Each row comes from the steps of one path. Every step used is in the known rows, and no mark comes twice. Write the path behind each row, first mark first.
Known rows
ludod/nulo/daveg/fimib: [-42.6  41.6   6.6  11.4  48.0   4.3 -13.3   1.1   1.3  -7.6  34.5 -23.6
  -4.7 -11.7  16.6  -6.6  14.4 -10.9   5.8 -34.8  14.2   0.6  -5.9]
nulo/daveg/mobesiz/fogur: [-25.3   1.8  -2.8  21.8   5.9 -12.0   5.9 -12.7 -31.2   1.9   6.7 -28.5
  -7.4  -8.8 -13.6   9.7  26.1 -36.8 -20.7 -35.0 -20.0  -7.0  -4.8]
ludod/mobesiz/daveg/fimib/rudeb: [ -5.4  12.5  16.7  25.8  67.8  45.2  19.3   3.2 -35.4   0.2  55.1 -21.1
 -17.6 -11.6  -4.1   0.5  23.6 -22.7   1.8 -43.2   0.1  -7.4 -25.3]
daveg/mobesiz: [-24.4  50.4   4.8  -1.6  -4.3  13.1   0.9   0.8 -32.2  -1.8  -4.3 -26.1
 -11.3 -22.6 -48.4   5.6  18.9  -6.3 -12.7 -34.8  -3.7  -9.4  12.2]
daveg/fimib/ludod: [ -3.9  32.7   8.7 -15.6  21.5  -4.5   2.8  -3.1 -19.3 -17.3  60.9 -30.1
 -23.7 -15.9 -53.8  -4.9  25.8   3.7 -36.4 -23.0  13.3  -3.3  -6.9]
fimib/fogur/nulo/daveg/mobesiz: [-18.5  38.4  -1.7  18.7  14.9 -14.7  18.9  -7.6 -15.2 -14.0  24.6 -13.4
  14.9  -5.0  -6.6   1.6  17.2 -24.8  -9.8 -28.0   1.6  23.0   2.6]
ludod/fimib: [-53.7  53.1   6.6  -9.1   3.1  13.1 -20.5  -2.0 -18.8 -16.4  -4.9 -30.1
 -16.5 -18.9  -3.3  -1.8  27.4  -4.0   9.1 -22.1  11.2  -8.8   1.1]
nulo/daveg/fimib/rudeb/vosu: [-22.4  16.5   5.2  12.1  30.0  -1.7  10.3   3.4 -27.4  21.2  51.2 -26.3
   3.5  16.6  -5.2 -11.9  29.8  -3.7 -11.1 -52.1   9.3  -8.9  -9.8]
nulo/fogur/fimib/ludod: [ -5.3  -0.7  -1.4 -11.0  21.3 -40.9  14.9 -12.9 -13.2 -27.2  68.1 -30.9
 -17.1 -21.5 -37.9  -2.0  46.6  -0.8 -35.4  -9.0  15.5   9.4  -9.3]
ludod/mobesiz/fogur/fimib/daveg: [-10.3  18.1  -8.1  14.9  55.7  -6.1  11.6  -9.2 -32.0  -3.1  61.5 -22.2
  -8.9  -4.2  16.3  17.6  43.9 -42.9  -2.0 -36.1 -19.8   5.1 -31.0]
nulo/daveg: [-27.8  52.2   7.4   7.3  22.3 -18.2  -7.6  -0.3 -25.9   0.0   2.3 -28.4
  -7.7 -17.0   5.0  -2.7  18.9  -8.5  -9.1 -20.4   1.1  -8.5   3.5]
ludod/fimib/daveg/mobesiz: [-29.4  53.3  12.3   8.7 -28.1   2.7  -2.3  -8.2 -22.8   2.7   2.5 -17.4
  -3.3 -14.2  -7.2  -2.1  20.5  -9.1  -2.3 -48.4  -1.1   5.6   0.9]
daveg/fimib/rudeb: [ -7.1  40.9  10.4   2.8  30.6  42.3  10.2   5.2 -26.9 -10.7  49.9 -33.1
  -9.8  -6.4 -26.7 -11.0  34.1   9.2  -8.8 -36.9  12.2  -8.5  -0.5]
rudeb/vosu: [-40.0  51.7  -3.2 -17.6  19.4 -18.3 -16.3   8.8 -30.8  15.9  -0.4 -32.5
  -6.3   0.3 -37.6   3.8  26.7  -8.8  -2.8 -36.0   2.0 -21.7   6.5]
fogur/nulo/daveg: [-32.6  43.1  -6.2  10.4  42.4 -21.5  -4.1   3.2 -12.0 -17.2   8.0 -22.0
  10.6  -9.0  16.1  -2.7  28.5 -24.3   3.9 -16.8   4.4   2.5  -1.5]
ludod/nulo/fogur/fimib/rudeb/vosu: [-31.1   8.5  -9.4   3.5  51.1  -1.0  14.8   4.1   2.7  -2.2  51.8 -27.2
   4.2   8.7  -3.3  -9.3  49.3  -1.5  18.4 -39.0  20.0   0.3  -9.0]
fogur/fimib: [-35.4  35.2  -0.3 -10.8  15.1   3.1 -10.3   0.1 -25.7 -15.9  36.0 -30.6
 -17.6 -14.5 -15.3   1.2  39.9 -10.6  -9.0 -20.5   9.5  -8.7  -0.1]
daveg/mobesiz/fogur/fimib/rudeb/vosu: [-21.2 -27.8 -15.3   5.6   5.2  17.0  24.2  -5.0 -33.1  11.5  54.6 -28.8
  -6.3  23.6 -38.1   7.5  57.9 -30.4 -12.0 -51.8 -10.7 -11.7 -15.3]
vosu/rudeb: [-31.7  67.4   9.9  -8.5  32.8   7.8   6.2 -21.9 -33.6  17.9  -0.8 -30.4
  -7.7 -23.0 -26.5  -3.3  33.2  -0.9  -1.6 -23.2   7.2 -27.0   8.1]
fimib/ludod: [  3.8  55.0   6.3 -13.2  18.2  -7.4   3.6   5.6 -20.6 -16.0  23.3 -32.5
 -23.4 -19.6 -46.3  -1.4  24.3   4.9 -28.3  -6.9   3.9  -7.7   1.8]
mobesiz/daveg/fimib: [-37.3   8.1  13.8   4.6  22.4  -2.0 -21.3  -3.1 -29.1  -1.6  37.9 -34.7
 -16.2 -10.7 -21.1  -1.7  22.2 -32.0 -16.3 -41.0   7.9 -17.9  -7.7]
ludod/mobesiz/fogur/fimib: [-33.5   3.5 -11.2   4.5  62.0  12.3   6.9  -7.5 -31.7 -15.7  49.1 -27.0
 -20.4 -12.6  -3.6  22.2  44.5 -41.2   1.7 -23.7 -13.8  -4.9 -27.7]

Write each row's path
[  1.1  15.6 -18.9   3.6  84.3  -2.8  24.2   0.0 -13.2 -31.3  41.1 -19.0
  -9.7 -10.4 -21.4  17.0  40.6 -37.4  -2.5  -7.0 -17.6   8.4 -31.2] | fimib/ludod/mobesiz/fogur/nulo
[-28.9  29.5  -6.3  17.2  15.3 -14.2   8.9  -2.6 -16.0  -9.9   3.1 -12.2
  11.2 -11.4  -4.2  -0.4  23.5 -27.7  -4.2 -29.7  -1.3   9.4   1.4] | fogur/nulo/daveg/mobesiz
[-30.8   5.5 -19.7   7.6  23.7   4.7   5.6  -3.9 -19.7 -21.7   9.8 -25.3
   5.9  -3.6 -35.5  14.6  41.0 -44.5  -1.3 -30.7 -15.9  -0.5  -5.3] | daveg/mobesiz/fogur/nulo
[ -8.2 -26.6  -5.7  32.6   8.5  21.2  30.7 -13.8 -27.0  -6.5  58.5 -25.6
  -8.9   6.1   3.1   1.0  49.7 -31.4 -19.1 -36.2 -10.7   1.6 -18.0] | nulo/daveg/mobesiz/fogur/fimib/rudeb
[-23.6  23.2  -2.5  -7.3  19.9  13.8   8.4   9.9 -27.9   8.9  49.8 -29.2
  -7.5  15.6 -19.4  -5.8  50.4  -5.9  -1.9 -36.6  10.3 -13.3  -5.3] | fogur/fimib/rudeb/vosu
[-46.9  27.6  -0.6  19.3  -1.5  -6.7  10.3 -17.0  -4.4 -19.5  20.0 -11.1
  10.9  -2.2  16.3  -2.3  20.3 -25.2   4.4 -29.9  10.1  29.1  -5.4] | ludod/fimib/fogur/nulo/daveg/mobesiz
[-34.3 -25.7  -9.7  18.7   0.0 -14.2   8.0 -19.7 -27.1  -3.1  43.9 -25.8
  -9.8  -2.4  -2.5  10.1  41.6 -45.5 -25.3 -35.7 -11.9   0.3 -16.1] | nulo/daveg/mobesiz/fogur/fimib
[-42.4  19.2  -5.3  -1.8  46.3 -12.0  -4.4  -3.0   5.0 -25.8  38.0 -29.5
  -5.6 -20.8   0.3  -2.0  39.6  -8.3  11.2 -21.9  18.7   5.0  -4.2] | ludod/nulo/fogur/fimib
[ -3.0  40.4   2.2  -4.6  49.1 -22.4   8.2   0.2   9.8 -27.2  26.5 -29.5
 -12.5 -26.9 -30.5  -5.9  24.1   7.2  -7.2  -9.3  12.5   8.3  -1.1] | fimib/ludod/nulo/fogur
[-28.6  42.5  -2.5  -5.5  41.1   1.8  -0.4  -4.6 -10.8 -28.1  63.1 -27.4
   9.0   2.4 -22.2  -1.7  29.6 -15.6  -6.5 -30.8  17.4  15.6  -0.8] | daveg/fimib/fogur/nulo
[-10.2   5.7   1.4  12.0  -9.8 -39.6  19.2 -17.8 -25.1  -2.9  52.1 -20.3
   4.2 -17.8 -22.5   0.5  38.9 -15.1 -25.3 -50.8   2.7  16.7  -2.5] | nulo/fogur/fimib/daveg/mobesiz
[ -0.6  62.0  10.9   9.8 -11.7  -5.9   6.1  -0.3 -32.7   8.3   8.3 -21.3
  -1.4 -15.1 -29.7  -0.6  18.2  -9.2 -16.9 -47.1  -8.8   1.1   9.4] | fimib/daveg/mobesiz
[-24.5  39.2  14.3   7.5  24.3 -13.9   0.7 -11.9 -23.6  -6.9  59.5 -30.8
  -4.0  -4.1  -4.0  -5.0  13.0  -7.2 -24.6 -35.3  12.9   9.8  -2.5] | nulo/daveg/fimib/fogur
[-21.8  52.6  -2.4  11.8  42.2 -22.3   3.9  -2.5 -10.6 -20.1  28.7 -23.5
  13.1  -1.5  13.8  -3.3  21.5 -23.0  -0.9 -15.2   7.4  17.6   0.9] | fimib/fogur/nulo/daveg
[-35.0   8.6 -13.4  17.9  -0.6  -5.0   2.8 -13.8  -8.6 -15.4  17.6 -17.0
  14.6   5.5   6.7   6.5  43.5 -47.1   8.2 -45.2 -12.5  13.7 -16.1] | ludod/fimib/daveg/mobesiz/fogur/nulo
[ -2.6  28.0  -0.4  16.2  -0.7  -9.1   6.4  -5.9 -34.3   5.9  16.4 -29.6
  -2.9  -4.6 -28.5  10.0  30.0 -34.0 -20.8 -47.7 -25.1  -3.4  -3.2] | fimib/daveg/mobesiz/fogur
[-36.8   7.1  -3.8  -5.9  23.2 -29.1  -0.5 -11.7 -20.2 -21.2  43.7 -33.6
  -7.2 -22.1 -18.4   1.2  47.2  -9.3 -13.8 -24.0  14.8  -0.9  -0.5] | nulo/fogur/fimib
[  8.1  58.6   5.9  -6.6  56.4   5.5  19.9   4.8 -26.6 -14.0  27.4 -19.5
 -27.2 -29.0 -35.8   9.2  19.1   0.8 -13.5  -8.4  -5.8   1.5 -15.4] | fimib/ludod/mobesiz
